Known rows, with every way that one mark hangs from another:
Q_148[Q_13[Q_894[Q_51]] Q_543 Q_649]: [ 15.2 -14.6 -10.8   1.2 -40.6   4.3   4.0  -1.5   3.0   1.9   0.5  -2.5
  13.3 -20.8 -11.7  14.9  -1.5  -9.0 -17.4 -35.9  -7.3   5.0 -11.4   4.9]
Q_13[Q_894[Q_51 Q_203[Q_58[Q_543[Q_148 Q_258]]]]]: [  7.8  14.9  -6.9 -36.9   3.3 -27.1 -10.8  -0.3  14.9   4.4  17.4   6.3
 -15.7  -5.3  11.8 -20.1  18.7  19.0  -8.2 -28.8  11.1   1.3  -0.7  14.4]
Q_649[Q_148[Q_13[Q_894] Q_543[Q_258[Q_12]]]]: [-10.7 -18.8   1.5   9.1   3.6  26.7  -4.9  -7.3  -2.9  13.0   3.0   3.0
  -8.7  -3.1 -20.0  15.4 -18.7  -2.5  -3.4  -1.7  -0.4   3.5  -0.9  -7.1]
Q_543[Q_258]: [-11.4  23.6  -7.4  18.0  31.1  17.1  -7.9  -2.8   2.9   5.1   8.8  14.0
 -18.6  19.5  -7.6  -2.5  -1.2 -16.3   0.9  47.3   4.4   3.4  13.8  -4.5]
Q_203[Q_58[Q_543[Q_148]] Q_894]: [-15.0  19.3  14.1   5.4  27.8 -32.6  -7.6  16.5   5.7 -17.1  -8.1  12.9
 -19.9  19.7  -2.3   4.9   0.3  21.5  -3.9  -0.3  -0.2   4.5   6.5   9.6]
Q_13[Q_894]: [  6.0  10.3   1.1   5.0  -8.3 -11.7 -13.0  -1.7   1.8   0.0   7.5  -1.7
  -9.5   8.2  -7.7  -2.4  14.4 -14.6  -8.6   0.4   2.2   0.5  -4.3   3.5]
Q_12[Q_258[Q_543[Q_148[Q_13[Q_894] Q_649]]]]: [ 24.5 -34.0   1.3  17.8  11.7 -12.5 -15.6  21.7   0.9 -10.7 -24.8 -10.8
   8.0 -10.0  14.0  28.2  -3.1 -14.5   2.1   0.9  -6.3  -2.6  -3.9   8.7]
Q_58[Q_203]: [-11.9  30.8  13.0  10.5   6.2 -17.9  -6.5   0.2  -3.7 -11.5  -3.9  19.0
  -6.5  33.0   8.6 -14.9   9.7 -16.7  -9.7  24.2  -5.6   7.6  -1.7  10.5]
Q_258[Q_12 Q_543[Q_148]]: [ -4.4 -12.4  10.1  28.5  42.8 -11.2  -3.4  21.5  -0.7 -14.9 -20.0  -0.3
 -19.6  32.5 -12.5  15.0  -7.0 -20.4   6.4  34.5 -10.0 -10.4  18.2   2.3]
Q_543[Q_148[Q_13[Q_894] Q_649] Q_258]: [ 30.5 -16.0  -4.8  -1.3  -3.3  22.2 -17.2   7.0   9.5 -15.1 -17.4   3.2
  -5.6 -20.1  10.2  27.5   3.7  -7.2   7.7 -10.7  17.6  11.3   3.0   7.5]
Q_203[Q_58 Q_894[Q_13]]: [-16.7  17.3  10.9 -12.2   4.9 -14.6   0.8   7.2  -8.0  10.2  16.5  -3.5
   4.9  14.0  14.1 -25.9  17.2   2.2   4.0   6.0 -12.3   4.4  -5.4  -6.9]
Q_258[Q_12 Q_543]: [-12.4  -3.1   8.8  28.5  37.4  -2.3  -7.8  10.4  -7.8  -3.5  -3.4   4.6
 -11.0  34.3 -10.9   2.1 -10.0 -23.5   0.9  48.3 -13.4 -17.0  18.2  -4.4]
Q_58[Q_543]: [-13.6  25.3   7.4  26.4  15.9 -15.8  -8.7   2.9   3.8 -15.2   0.7  18.4
 -25.0  21.3 -19.8  12.5  -8.2   8.0  -5.7  29.5   3.6   0.7   9.8   2.1]
Q_894[Q_13[Q_148[Q_543 Q_649]] Q_203]: [-19.6   9.3   2.1  -2.5  -9.9   9.8  40.0  -8.8  -8.8  11.1   0.4  -7.9
  23.7  -8.3  -9.5 -21.8   0.7  16.3  26.2  15.9   2.4  -9.6   0.4 -11.0]
Q_543[Q_148 Q_258[Q_12]]: [ -9.7   1.9   0.9  16.7  45.6  13.1  -8.9   2.3   1.0  -1.4 -12.0   3.6
 -28.8  25.5 -15.8   4.4  -7.9 -17.9  10.0  50.1   2.1   4.7  25.6  -7.2]
Q_894[Q_13[Q_148[Q_649]] Q_51 Q_203[Q_58[Q_543]]]: [-11.5  13.9   0.8 -31.1 -21.5  -9.6  19.9 -13.2  -5.4   2.3  16.2  -6.1
  21.9 -22.2  25.5 -28.4   2.7  38.7  11.2 -17.9   0.0  -8.2  -5.5  -7.3]
Q_258[Q_12 Q_543[Q_148[Q_13[Q_894] Q_649]]]: [ 25.4 -39.9  11.0   9.8   6.2   2.3 -15.1  19.7  -1.9 -21.9 -26.6  -4.5
   1.5  -2.5   5.3  29.6  -4.6 -16.3   5.9  -3.0  -0.7 -10.9   7.9   5.9]
Q_12[Q_258[Q_543[Q_148]]]: [ -3.2  -9.6   1.6  37.3  46.4 -24.8  -4.7  22.8   1.2  -6.0 -18.8  -6.6
 -11.3  22.7  -2.8  15.5  -6.4 -18.3   2.9  36.8 -14.0  -3.0   5.7   5.3]
Q_13[Q_148[Q_543[Q_258[Q_12]] Q_649] Q_894]: [-10.0  -5.6 -11.3   6.1   8.1  40.4  19.6 -20.2  -2.1  16.7   7.2  -4.9
  16.0  -8.9 -23.3  -0.5 -24.1   4.0   8.2  35.4   3.2  -5.4  15.5  -8.2]
Q_13[Q_148[Q_543[Q_258] Q_649] Q_894[Q_51 Q_203]]: [  2.0   5.2 -21.7 -21.3 -17.9  15.5  26.9 -17.7   4.1  24.0  16.4 -10.7
  24.8 -21.5  -0.6 -20.5   1.0   9.3   0.7 -11.8   7.5  -6.1  -2.1  -1.0]
Q_13[Q_148 Q_894[Q_51 Q_203]]: [ 11.2   8.3  -4.9 -26.1 -37.3 -19.2   5.8 -16.5  -2.0  10.4  14.4 -19.7
  11.4  -7.4   5.3 -25.7  22.2   1.8  -9.2 -35.8   4.2  -6.5 -18.9  -2.6]
Q_894[Q_13 Q_51 Q_203[Q_58]]: [-12.5  18.0   0.1 -32.8 -13.3 -23.9   6.8  -5.4  -5.5  15.9  23.9  -6.7
   4.0   0.8  20.6 -45.5  26.6   4.9   1.1 -17.8 -10.3  -3.5 -10.0  -6.4]
Q_12[Q_258[Q_543[Q_148[Q_13 Q_649]]]]: [ 10.9 -28.8   3.8  33.2  27.0  -8.9 -10.4  22.4  -2.3 -15.5 -31.9  -5.4
   3.4  -0.2   8.8  30.4 -12.2 -15.2   6.0  19.0  -9.8  -4.3   3.2   4.2]
Q_649[Q_148[Q_13]]: [ -8.3  -7.6  13.2  25.4  -7.5   4.1 -13.9   1.5  -6.8 -15.2 -16.6   5.4
 -11.2  -0.2   0.6  25.9  -8.6  -5.8  -3.9 -19.3   1.0   2.3 -13.0  -7.2]
Q_649[Q_148]: [-22.2   6.5   8.9  31.8  12.9  -1.5  -4.2   3.0  -4.0  -8.4 -11.1   2.3
 -12.9  12.3   1.7  13.3 -10.4  -8.2   0.2   2.7  -1.2  -2.6  -4.1  -6.2]
Q_13[Q_148[Q_543] Q_894[Q_51 Q_203[Q_58]]]: [-14.4  11.7  -9.8 -24.5 -19.3 -15.6  25.3 -21.2   1.5  19.0  20.9  -7.5
  12.4  -8.3 -17.5 -30.4   8.2  21.0 -13.3 -33.4  -4.5  -7.9 -13.0   4.0]

Rows:
[ -4.0   4.0 -17.2   8.5   2.2  34.6  24.4 -14.3   5.4  11.3   8.4  -0.9
  16.0 -15.1 -17.7   4.9 -16.3   8.6   5.8  20.5   8.4  -0.6   6.4   0.5] : Q_13[Q_148[Q_543[Q_258] Q_649] Q_894]
[ 16.7 -13.0   2.0 -30.8 -41.0  -5.6 -18.6  -8.7  -4.6  -2.7   0.0   0.4
  18.8 -30.9  25.3  -9.2  15.4   1.5 -10.8 -54.0   3.9  -8.4 -12.5   2.4] : Q_148[Q_13[Q_894[Q_51 Q_203[Q_58]]] Q_649]
[-12.0  27.5  11.0  -9.4 -13.7 -16.0  28.7   2.8  -7.2   8.4   9.9  -0.9
  17.7  26.9   5.1 -30.2  14.1   2.6   1.4  13.1 -13.6  16.7 -15.6   3.2] : Q_58[Q_203[Q_894[Q_13[Q_148[Q_543]]]]]
[  2.2 -19.7  -5.7   2.5  -2.0  40.3  -4.0 -10.3  -3.1  12.2   0.5   7.6
   7.2 -12.6 -21.8  11.2 -17.8  -8.9   0.4  20.3   1.8  -0.4  14.3  -4.9] : Q_148[Q_13[Q_894] Q_543[Q_258[Q_12]] Q_649]
[-23.4  12.2 -14.1  29.9  22.0  40.0  30.3 -13.3   0.7   4.7  -2.8   7.4
   9.9  -1.7 -24.4   9.2 -28.6   7.1  10.6  46.3   3.7  -1.3  16.4  -6.3] : Q_13[Q_148[Q_543[Q_258] Q_649]]
[  7.1 -14.7  11.2   8.3 -25.2  -0.5 -19.5   0.1  -3.2 -10.0  -7.9  -2.0
  -6.0 -11.0   5.2  22.6   1.7  -4.3  -7.6 -39.8   4.4   3.0 -20.6  -1.5] : Q_649[Q_148[Q_13[Q_894]]]
[ -1.6  -7.1 -20.7  -5.6  -9.2  30.8  21.7 -20.2  -0.4  21.7  16.9 -15.6
  20.0 -13.0 -11.7  -7.4 -18.4  -1.3  -3.3  11.3  -5.2  -1.3   6.9  -8.8] : Q_13[Q_148[Q_543[Q_258[Q_12]] Q_649] Q_894[Q_51]]
[-33.3  13.9  -7.5  26.5  44.6  23.3   9.8  -8.1  -2.9  19.4   9.7  12.8
 -18.4  30.8 -42.7  -7.5 -20.7 -14.4   0.9  68.1  -8.7  -0.3  27.2 -10.3] : Q_148[Q_543[Q_258[Q_12]]]
[ -7.0  16.4   0.2 -23.5 -12.2 -24.3   2.8   6.6  -5.3  15.9  26.1 -14.0
   8.1   9.8  24.3 -32.8  22.4  -2.8  -7.2 -17.2 -21.0   9.1 -14.2  -8.1] : Q_203[Q_58 Q_894[Q_13 Q_51]]
[-15.3  28.4   3.5 -17.2  23.2  -3.2  -3.1   7.6   2.4  11.1  28.1  10.9
  -6.6  12.0  14.1 -20.2   5.5  24.2   6.6  26.3  -1.0   9.1   6.3  -3.1] : Q_203[Q_58[Q_543[Q_258]] Q_894[Q_13]]
[  0.2  12.1  -0.5 -23.6   7.1 -20.1 -12.1   0.0   7.8  -7.2   3.1  17.9
 -20.1  -2.9   7.7  -8.5   7.8  23.7  -8.3 -25.3   7.8   2.8   1.2   7.0] : Q_894[Q_51 Q_203[Q_58[Q_543[Q_148[Q_13] Q_258]]]]
[ 37.9 -17.7 -12.9 -11.9 -17.7  14.2 -15.8   7.2  11.5 -10.5  -9.1  -4.1
  -2.2 -24.6  19.0  21.4   8.3 -11.7  -2.2 -29.7  11.0  14.9  -4.2   6.8] : Q_543[Q_148[Q_13[Q_894[Q_51]] Q_649] Q_258]
[-17.2   6.3  -3.2  17.3  -6.8  19.7  38.9  -6.4  -5.0   3.9   2.5  -9.7
  18.4  -7.3 -16.0  -0.3 -11.0  10.2  18.7  25.7  -5.8   2.0   0.0  -9.7] : Q_894[Q_13[Q_148[Q_543 Q_649]]]
[  0.3  18.6  -9.3 -36.7 -10.7  -7.9   2.5 -20.9   6.0  11.6  28.5   1.5
   3.5 -13.3  10.0 -27.7   8.8  32.2  -8.3 -22.0  11.2  -4.6  -6.0   3.1] : Q_13[Q_148 Q_894[Q_51 Q_203[Q_58[Q_543[Q_258]]]]]
[ -3.2 -20.2  -6.6  -0.4 -10.2  18.6  -2.9  -8.0  -0.8  18.0  11.1  -5.0
  -5.4  -5.6 -11.4   9.3 -14.0  -6.6 -13.1 -21.7  -7.2   7.2  -8.2  -8.5] : Q_649[Q_148[Q_13[Q_894[Q_51]] Q_543[Q_258[Q_12]]]]
[  7.9 -24.4  13.6  23.2  23.4  -6.4 -12.6  20.1  -3.4 -21.8 -25.2   3.4
 -17.7  21.8 -14.4  25.7  -5.4 -17.8   2.5  15.6  -7.6  -5.6  10.1   1.3] : Q_258[Q_12 Q_543[Q_148[Q_13]]]
[ 21.7   3.7   4.6 -14.5   2.4 -10.5 -20.1   7.2  13.3 -13.5  -5.2  17.6
 -27.1  -4.3  -6.5  13.4  11.0  21.0   2.9  -9.6  24.9   7.3   2.4  12.9] : Q_58[Q_543[Q_148[Q_13[Q_894[Q_203]]] Q_258]]
[ 30.7 -29.6  -5.5 -13.7  -9.8  20.6 -21.0  -0.4   2.0  -3.3  -9.9  -9.4
  -2.4 -16.5  13.1  15.2  -2.3 -17.2   1.7 -11.7   5.3   8.7   7.2  -4.0] : Q_543[Q_148[Q_13[Q_894[Q_51]] Q_649] Q_258[Q_12]]
[ 12.8 -14.3   6.9 -16.2 -40.6 -15.5 -17.4  -2.8  -4.2   0.7  -0.2  -9.5
   0.9 -16.0  20.2   1.5  15.2  -2.8 -11.6 -65.8   3.6  -2.0 -28.7  -2.4] : Q_649[Q_148[Q_13[Q_894[Q_51 Q_203]]]]
[ 31.6 -24.4   6.1  -2.5  -4.5 -12.5  -8.5  25.9   6.8 -23.0 -26.6   3.0
   5.2 -11.9  16.2  21.2  15.3  -5.1   8.1 -29.4  11.7 -11.7  -4.7  18.0] : Q_258[Q_543[Q_148[Q_13[Q_894[Q_203]] Q_649]]]
[ 22.9  15.0  16.5 -15.9 -26.0 -51.0 -13.6  20.7   6.0 -25.8 -12.2  11.8
 -10.3  22.1  21.6   4.5  18.1   7.7 -20.9 -39.1  -4.0  26.0 -19.0  20.0] : Q_58[Q_203[Q_894[Q_51]] Q_543[Q_148[Q_13]]]
[-30.6   3.0  -8.6  27.8  29.9  45.7  25.5 -18.1  -7.3  10.7  -3.4   3.2
  10.4   4.1 -29.1   4.1 -37.4   2.2  12.2  60.7  -1.7  -5.8  25.5 -15.1] : Q_13[Q_148[Q_543[Q_258[Q_12]] Q_649]]
[ 27.5 -14.2   0.3 -25.3 -51.2  -6.5 -18.5  -4.9  -4.7  -1.9  -3.5  -6.7
  17.8 -26.0  22.6  -3.8  19.7 -10.4  -9.1 -51.2   6.9  -6.3 -15.3   0.3] : Q_148[Q_13[Q_894[Q_51 Q_203]] Q_649]
[  9.6   3.1   0.3 -28.9 -12.1 -31.9  -8.0   2.5   8.8  -7.8   0.6  -0.1
  -0.8 -15.2  20.4 -11.7  12.8  19.2  -5.7 -44.7   8.8  -6.2  -2.8  14.5] : Q_13[Q_894[Q_51 Q_203[Q_58[Q_543[Q_148[Q_649]]]]]]
[ -4.9   4.7   2.1  10.4 -13.5  17.9  20.5  -7.1  -8.3  -4.4   0.1 -12.4
  18.1  -9.2   8.3  -0.9  -2.5   4.4  20.3  20.1  -0.3   0.5  -2.3 -12.9] : Q_894[Q_13[Q_148[Q_649]]]
